Known rows, with every step that occurs
setal/bimo: |  1.72 | -0.25 |  0.55 |  1.70 | -3.35 |  2.29 |  1.35 |  0.53 | -2.66 |  0.86 | -0.34 |  0.75 | -0.65 | -0.75 | -0.10 | -0.06 | -0.79 | -4.59 |  0.31 |
bimo/setal/tegi/remun/nepat/morik: |  2.78 | -0.75 |  2.39 |  0.17 | -3.37 | -1.99 |  3.32 |  1.67 |  0.21 | -2.14 |  0.81 | -0.11 |  0.61 | -2.92 | -1.86 | -0.60 |  2.09 | -3.78 |  0.46 |
remun/nepat: |  1.97 | -1.12 |  0.74 | -0.19 | -2.07 |  2.45 |  0.09 |  1.81 | -2.44 | -0.37 | -0.38 | -0.34 |  0.80 | -2.64 | -1.38 | -0.16 | -0.57 | -4.35 | -0.87 |
remun/nepat/bimo/setal: |  2.08 | -0.11 | -0.71 |  1.02 | -3.78 |  0.89 |  2.44 | -0.67 | -2.27 |  0.26 |  0.38 |  0.48 | -0.26 | -1.92 | -1.44 |  1.16 | -0.43 | -5.01 |  0.17 |
tegi/remun/nepat/tumo/pimuk/bimo: |  3.01 | -0.65 |  1.88 | -0.63 | -3.23 |  0.73 | -0.34 |  1.31 | -3.58 |  0.45 | -0.04 | -1.85 |  2.51 | -2.85 | -0.64 | -0.74 |  0.14 | -2.86 |  0.29 |
renap/tumo/pimuk: |  2.39 | -0.27 |  2.25 |  0.44 | -2.56 |  1.15 | -0.15 |  0.26 | -2.66 |  1.49 |  0.10 | -0.46 | -0.04 | -2.25 |  0.58 | -0.66 |  1.00 | -2.69 | -1.10 |
renap/tumo: |  2.39 | -0.73 |  1.63 |  0.93 | -2.25 |  1.01 |  0.38 | -0.43 | -2.40 | -0.07 | -0.23 |  0.94 | -0.21 | -1.63 | -0.36 | -0.67 | -0.03 | -3.65 | -0.38 |
pimuk/bimo/setal/tegi: |  1.89 | -0.08 | -0.66 |  1.42 | -4.33 | -0.39 |  3.40 | -0.26 | -1.18 | -1.05 |  0.03 |  1.89 | -1.55 | -1.43 | -0.11 |  0.53 |  0.68 | -4.73 | -0.20 |
tegi/tumo/pimuk: |  2.20 | -1.03 |  3.02 |  0.22 | -2.01 |  1.75 |  0.89 |  0.88 | -3.58 |  0.79 | -0.01 |  0.28 |  0.53 | -2.12 |  0.39 | -0.05 |  0.58 | -3.33 | -1.69 |
remun/nepat/bimo/setal/tegi/tumo/pimuk: |  1.49 | -1.00 |  2.96 |  2.23 | -4.26 |  0.00 |  3.49 |  0.06 | -2.43 |  0.88 |  0.37 |  0.06 | -0.46 | -2.91 |  0.21 |  1.52 |  1.50 | -4.66 | -0.63 |
remun/nepat/bimo: |  1.85 | -0.95 | -0.12 |  0.88 | -2.44 |  2.61 |  1.19 |  0.29 | -2.45 |  0.29 |  0.04 |  0.06 |  0.44 | -1.81 | -1.20 |  0.80 | -0.87 | -4.50 | -0.28 |
tegi/tumo: |  2.20 | -1.55 |  2.44 |  0.72 | -1.83 |  1.60 |  1.32 |  0.23 | -3.30 | -0.75 | -0.45 |  1.71 |  0.37 | -1.51 | -0.56 | -0.05 | -0.46 | -4.28 | -0.90 |
pimuk/bimo/setal/tegi/tumo: |  1.98 | -1.15 |  1.73 |  2.20 | -4.19 | -0.72 |  4.08 | -0.95 | -2.20 | -1.61 | -0.23 |  2.68 | -1.26 | -1.41 | -0.12 |  0.75 |  0.37 | -5.00 | -0.24 |
bimo/setal/tegi/tumo: |  1.69 | -1.00 |  2.73 |  1.97 | -3.58 | -0.95 |  3.45 | -0.12 | -1.92 | -1.14 | -0.16 |  2.40 | -1.11 | -1.93 | -0.03 |  0.40 |  1.31 | -5.05 | -0.48 |
tumo/pimuk/bimo/setal: |  2.61 |  0.63 | -0.84 | -0.20 | -4.21 |  0.51 |  2.09 | -0.26 | -2.69 |  0.84 |  0.57 |  0.11 | -0.51 | -1.75 |  0.16 |  0.44 |  0.42 | -3.43 | -0.85 |
nepat/remun: |  2.97 | -0.22 |  1.13 |  0.53 | -1.38 |  1.11 |  0.15 |  2.11 | -1.52 | -0.37 | -0.56 |  0.25 |  0.63 | -2.07 | -0.32 | -1.33 |  0.10 | -4.28 |  0.42 |
tegi/remun: |  2.67 | -0.28 | -0.05 | -1.33 | -1.77 |  0.66 |  1.25 |  1.74 | -1.61 | -1.26 |  0.48 |  0.78 |  1.42 | -1.52 | -0.99 | -1.06 |  0.30 | -4.56 |  0.12 |

Rows
|  1.82 | -1.57 |  2.70 |  1.50 | -3.09 |  1.18 |  2.26 |  0.75 | -2.81 |  0.01 | -0.23 |  0.85 | -0.36 | -2.00 |  0.97 |  0.34 |  0.97 | -3.41 | -1.42 |
setal/tegi/tumo/pimuk/bimo
|  2.33 | -0.16 |  0.28 | -0.59 | -4.54 | -0.79 |  2.85 |  2.33 | -1.14 | -0.72 |  0.74 | -0.94 |  0.85 | -3.24 | -0.49 | -0.07 |  1.62 | -4.61 | -0.01 |
tumo/pimuk/bimo/setal/tegi/remun/nepat
|  2.09 |  0.12 |  3.17 |  0.41 | -4.39 | -2.02 |  1.27 |  1.90 | -1.84 |  0.48 |  0.28 | -1.49 |  1.32 | -3.67 |  0.03 | -0.48 |  2.81 | -3.71 |  0.51 |
bimo/setal/tegi/remun/nepat/tumo/pimuk
|  1.40 | -0.38 |  0.10 |  2.19 | -4.26 |  0.08 |  3.18 |  0.01 | -1.11 | -0.20 |  0.26 |  0.67 | -1.06 | -2.20 | -0.70 |  1.29 |  0.80 | -5.28 |  0.13 |
remun/nepat/bimo/setal/tegi
|  1.96 |  0.34 |  1.80 |  2.14 | -5.09 | -1.24 |  1.86 | -0.82 | -2.51 |  1.20 | -0.04 |  0.05 | -1.04 | -2.06 |  1.21 |  0.46 |  1.97 | -2.65 | -0.21 |
nepat/tumo/pimuk/bimo/setal/tegi
|  1.91 |  0.36 |  0.02 |  0.97 | -4.62 | -0.28 |  2.82 |  0.49 | -1.39 |  0.47 |  0.46 |  0.39 | -1.36 | -2.04 |  0.83 |  0.56 |  1.74 | -3.67 | -0.88 |
tumo/pimuk/bimo/setal/tegi
|  2.43 | -0.76 |  2.17 |  0.65 | -3.41 |  1.86 | -0.81 |  0.49 | -4.07 |  1.48 | -0.61 | -1.81 |  1.18 | -2.81 | -0.18 |  0.05 | -0.23 | -2.36 | -0.62 |
remun/nepat/tumo/pimuk/bimo
|  1.81 | -1.11 |  0.38 |  0.61 | -2.67 |  0.69 |  2.39 |  1.88 | -0.67 | -1.06 |  0.44 |  0.21 |  1.05 | -2.27 | -1.03 |  0.08 |  0.73 | -5.28 |  0.57 |
setal/tegi/remun/nepat/bimo
|  2.03 | -0.38 |  0.80 | -0.22 | -3.60 | -1.17 |  2.78 |  2.45 | -0.41 | -1.80 |  0.42 |  0.23 |  0.81 | -2.99 | -1.34 | -0.41 |  1.51 | -5.66 |  0.49 |
bimo/setal/tegi/remun/nepat
|  1.69 | -0.56 |  3.30 |  1.41 | -3.76 | -0.78 |  3.04 |  0.57 | -2.12 |  0.37 |  0.28 |  0.96 | -0.83 | -2.57 |  1.00 |  0.53 |  2.36 | -4.11 | -1.21 |
bimo/setal/tegi/tumo/pimuk
|  3.18 |  0.23 |  1.41 | -0.45 | -4.57 | -0.98 |  1.05 |  0.44 | -3.36 |  0.36 |  0.27 | -1.41 |  1.89 | -2.93 | -0.74 | -0.35 |  0.68 | -3.44 |  0.72 |
tegi/remun/nepat/tumo/pimuk/bimo/setal
|  1.87 | -0.24 |  2.43 |  1.93 | -5.27 | -0.68 |  1.28 |  0.17 | -2.65 |  1.02 | -0.41 | -1.10 | -0.25 | -3.12 |  0.42 |  0.62 |  1.49 | -3.07 | -0.15 |
remun/nepat/tumo/pimuk/bimo/setal/tegi
|  2.06 | -0.41 |  2.71 |  0.95 | -4.09 | -2.20 |  1.76 |  1.12 | -1.44 | -1.09 | -0.12 |  0.02 |  1.05 | -3.02 | -0.94 | -0.48 |  1.74 | -4.74 |  1.28 |
bimo/setal/tegi/remun/nepat/tumo
